Each row was made from one walk, in order. Every step used is in the known rows, and no mark comes twice. Write each row's walk.
Known rows
tavola/bamur/nota: -6, -11, -11, -4, -8, 3, -12, -1, -11, 3, -4, 11, -9, 11, 1, 3, -1, -17, -13, 0, 6, -24, -11, -5, 5
tavola/vuzeg: -9, -13, -5, 1, 4, -12, 1, 6, -6, -2, -1, -1, 10, 10, 4, 0, 12, -5, -7, 8, 0, -13, -19, -1, 12
nofiz/poda: -16, -7, -2, 5, -18, -19, 9, 11, -5, 0, -4, 2, 11, 1, -7, -8, -4, -12, -7, 4, 5, -4, -7, -1, 9
bamur/nofiz/poda/fopo: -18, -8, -13, 2, -6, -16, -14, 18, -4, 0, -6, 2, -7, -5, -10, -6, -2, -13, -14, -18, 4, -5, -8, 4, 5
nota/korad/tavola: -16, -12, 3, -1, -1, -8, 5, 1, -16, 12, -1, 9, 7, -5, 5, -6, -5, -18, -4, 7, 6, -5, -29, 0, 20
korad/nota: -10, -8, -6, 7, -7, -10, 14, -1, -15, 2, 4, 3, 13, 4, -5, -1, 1, -11, -9, 12, 8, -11, -28, -4, 13
korad/tavola/nofiz/butezoz: -4, -17, -3, 6, 0, -7, 42, 2, -4, 7, -1, 11, 9, -5, -5, -5, -13, -11, -1, 5, 3, -4, -8, 5, 7
nofiz/butezoz: -5, -15, -8, 4, -10, -3, 28, 1, -5, -1, 5, 6, 8, -7, -13, -8, -1, -11, -7, 1, 6, -17, -5, 3, 8
poda/fopo/butezoz: -7, -10, -6, 3, -5, -6, -8, 27, -9, -6, 11, 7, -8, 10, -7, -4, 6, -16, -12, -9, -7, -24, -2, 2, 11
bamur/nofiz/butezoz: -9, -14, -13, 7, -9, 2, 30, 2, -4, 6, 5, 6, -5, -12, -7, -4, -4, -15, -11, -11, 5, -12, -4, 3, 7
nota/korad/tavola/bamur/nofiz/fopo: -14, -5, -8, 5, -6, -7, -2, 10, -10, 17, -11, 2, -19, -5, 7, -3, -1, -9, -4, -7, 1, -17, -9, 1, 17
fopo/nofiz/tavola/vuzeg: -10, -15, 1, 4, 4, -12, 16, 12, -3, -3, -2, -2, -4, 10, 6, -1, 3, 3, -5, 18, 0, -9, -17, 1, 14
poda/nofiz/butezoz: -6, -14, -9, 5, 1, -4, 33, -2, -6, -5, 5, 9, 6, -9, -12, -5, -7, -9, -4, -7, 6, -20, -2, 9, 9
bamur/nofiz: -18, -8, -18, 6, -10, -1, 10, 9, -10, 7, 5, 2, -9, -6, 6, 1, 0, -22, -14, -10, 2, -8, -8, -1, 10
korad/nofiz/tavola/vuzeg: -9, -14, 1, 6, 4, -17, 18, 9, -6, 3, -3, 2, 5, 4, -6, 0, 5, 0, -4, 8, -2, -7, -25, -1, 11
korad/nofiz/poda: -15, -5, -1, 8, -18, -23, 23, 12, -6, 1, -8, 8, 16, -1, -20, -6, -8, -12, -11, -9, 2, 1, -13, -1, 5
nofiz/poda/fopo: -15, -9, -10, -1, -6, -19, -15, 17, -4, -4, -6, 2, 2, -1, -13, -8, 0, -10, -11, -10, 4, -9, -8, 4, 6
tavola/bamur/nofiz: -15, -6, -14, 2, -6, -4, 2, 9, -12, 9, 1, 2, -16, 3, 6, 3, 2, -15, -17, -6, -1, -12, -11, 0, 9
nota/nofiz/fopo/butezoz: -8, -4, -3, 11, -11, -6, 5, 24, -9, 3, 4, 7, -5, 8, 6, -7, 4, -15, 0, -4, -3, -34, 7, 0, 18
poda/nofiz/tavola/korad/nota: -10, -9, -6, 15, 2, -9, 26, 3, -15, 6, 2, 6, 13, 1, 12, -1, -3, -3, -2, 6, 8, 0, -25, -2, 14
nota/korad/nofiz/fopo: -11, -3, -8, 9, -9, -13, 12, 9, -9, 6, -13, 8, 4, -8, -11, -5, 3, -10, -1, -13, 2, -16, -9, 1, 15
tavola/nofiz: -9, -8, -11, 7, 0, -11, 23, 11, -6, -1, -5, 7, 13, 7, 8, 1, -4, -15, -2, 10, 0, -2, -3, 2, 8
korad/tavola/nofiz: -10, -12, -3, 5, 3, -13, 29, 8, -10, 8, -4, 9, 10, 4, 8, 0, -14, -16, 0, 12, -1, 3, -13, 2, 11
nofiz/poda/fopo/butezoz: -9, -9, -2, 5, -9, -12, -7, 30, -6, -5, 7, 6, -6, 10, -9, -6, 3, -14, -12, -10, -6, -18, 0, 2, 9
tavola/korad/nota/nofiz/fopo/poda: -7, -1, -9, 17, -7, -15, -4, 16, -11, 5, -9, 5, 5, 1, 9, -7, 9, -12, -6, -9, -1, -16, 2, -8, 19

Which walk is each row?
-16, -10, -6, 5, -7, -3, 10, 5, -10, 6, 0, 8, -2, -5, 9, -5, -6, -15, 4, 11, 14, -24, -8, -2, 14  bamur/nota/nofiz/tavola
-7, -11, -9, 12, -2, -4, 31, -2, -8, 6, 0, 11, 19, -5, 5, -7, -1, -10, -3, -3, 16, -18, -10, 1, 10  tavola/korad/nota/nofiz/butezoz
-14, -8, -10, 2, -1, -21, -7, 19, -2, -4, -11, 4, 4, 2, -8, -5, -4, -10, -8, -8, 3, -3, -5, 5, 4  tavola/nofiz/poda/fopo
-13, -8, -9, -2, 0, 3, -19, -2, -12, 2, -10, 13, 1, 4, 11, 1, 7, -18, -12, -1, 12, -16, -17, -4, 14  tavola/bamur/nota/korad
-12, -9, -13, 1, -5, -7, 7, 19, -5, -13, -2, 3, -10, 11, -3, -3, -4, -7, -18, -1, 3, -13, -2, 7, 9  poda/fopo/nofiz
-12, -13, 1, 7, 8, -15, 9, 5, -7, 5, -3, 0, 8, 6, 10, -2, 7, -1, 1, 17, 7, -15, -26, -2, 15  korad/nota/nofiz/tavola/vuzeg
-19, -3, -2, 10, -12, -21, 11, 7, -8, 4, -8, 6, 20, 2, 3, -8, -6, -12, -5, 4, 15, -10, -14, -3, 11  korad/nota/nofiz/poda
-15, -11, -3, 5, 0, -10, 23, 7, -10, -1, 5, 4, -4, -7, -2, -4, -8, -6, 4, 11, 4, -17, -8, 7, 16  poda/nofiz/tavola
-20, -3, -4, 7, -14, -20, 7, 10, -6, 2, -8, 5, 17, 1, 4, -9, -5, -14, -4, 1, 12, -12, -4, -1, 10  nota/nofiz/poda
-5, -3, -9, 13, -8, -16, 1, 20, -7, 0, -10, 4, -1, 2, -1, -5, 6, -13, -6, -3, -9, -11, 8, -5, 16  tavola/nofiz/fopo/poda
-17, -8, 3, 8, -6, -22, 20, 12, -4, 7, -13, 9, 14, 1, 5, -6, -14, -12, -2, 7, 4, 12, -12, 0, 10  nota/korad/tavola/nofiz/poda
-16, -7, -2, 6, -19, -16, 21, 16, -2, -6, -6, 3, 3, 8, -3, -7, -11, -7, -13, 6, 5, -1, -1, 2, 9  fopo/nofiz/poda
-6, -7, 1, 11, -4, -8, 13, 25, -8, 6, 0, 10, -7, 8, 8, -4, -2, -14, 1, -1, -8, -17, 2, 1, 18  nota/korad/tavola/nofiz/fopo/butezoz
-12, -10, -11, 12, -2, -2, 15, 11, -11, 10, -1, 10, 10, -2, 30, -5, 0, -10, 2, -3, 9, -7, -5, -4, 11  bamur/nota/nofiz/tavola/korad
-17, -4, -5, 4, -13, -14, -2, 7, -7, 4, -12, 10, 9, 5, 6, -6, -7, -15, -7, -2, 14, -16, -5, -3, 7  tavola/bamur/nota/nofiz/poda
-13, -7, -7, 2, 5, -1, -16, 1, -12, 1, -11, 14, -5, 1, 10, 1, 5, -16, -10, -3, 8, -14, -14, -3, 16  fopo/poda/nofiz/tavola/bamur/nota/korad
-11, -5, -10, 7, 4, -13, 6, 8, -13, -10, 3, 7, 2, 0, -3, -1, 0, -14, -9, -10, -4, -16, 1, 3, 15  fopo/poda/nofiz
-10, -11, -8, 12, -5, -4, 28, 19, -8, 3, 1, 5, 4, 4, 23, -5, -2, -3, -4, 4, 2, 2, -3, 0, 12  fopo/nofiz/tavola/korad
-16, -6, -9, 2, -4, -22, -10, 16, -5, -3, -12, 7, 6, -4, -19, -6, -1, -11, -14, -20, 4, -3, -15, 4, 5  nota/korad/nofiz/poda/fopo
-13, -5, -13, 1, -3, -1, -9, -1, -13, 5, -7, 13, 5, 9, 15, 0, 0, -20, -6, -2, 15, -33, -7, -3, 9  tavola/bamur/nota/nofiz
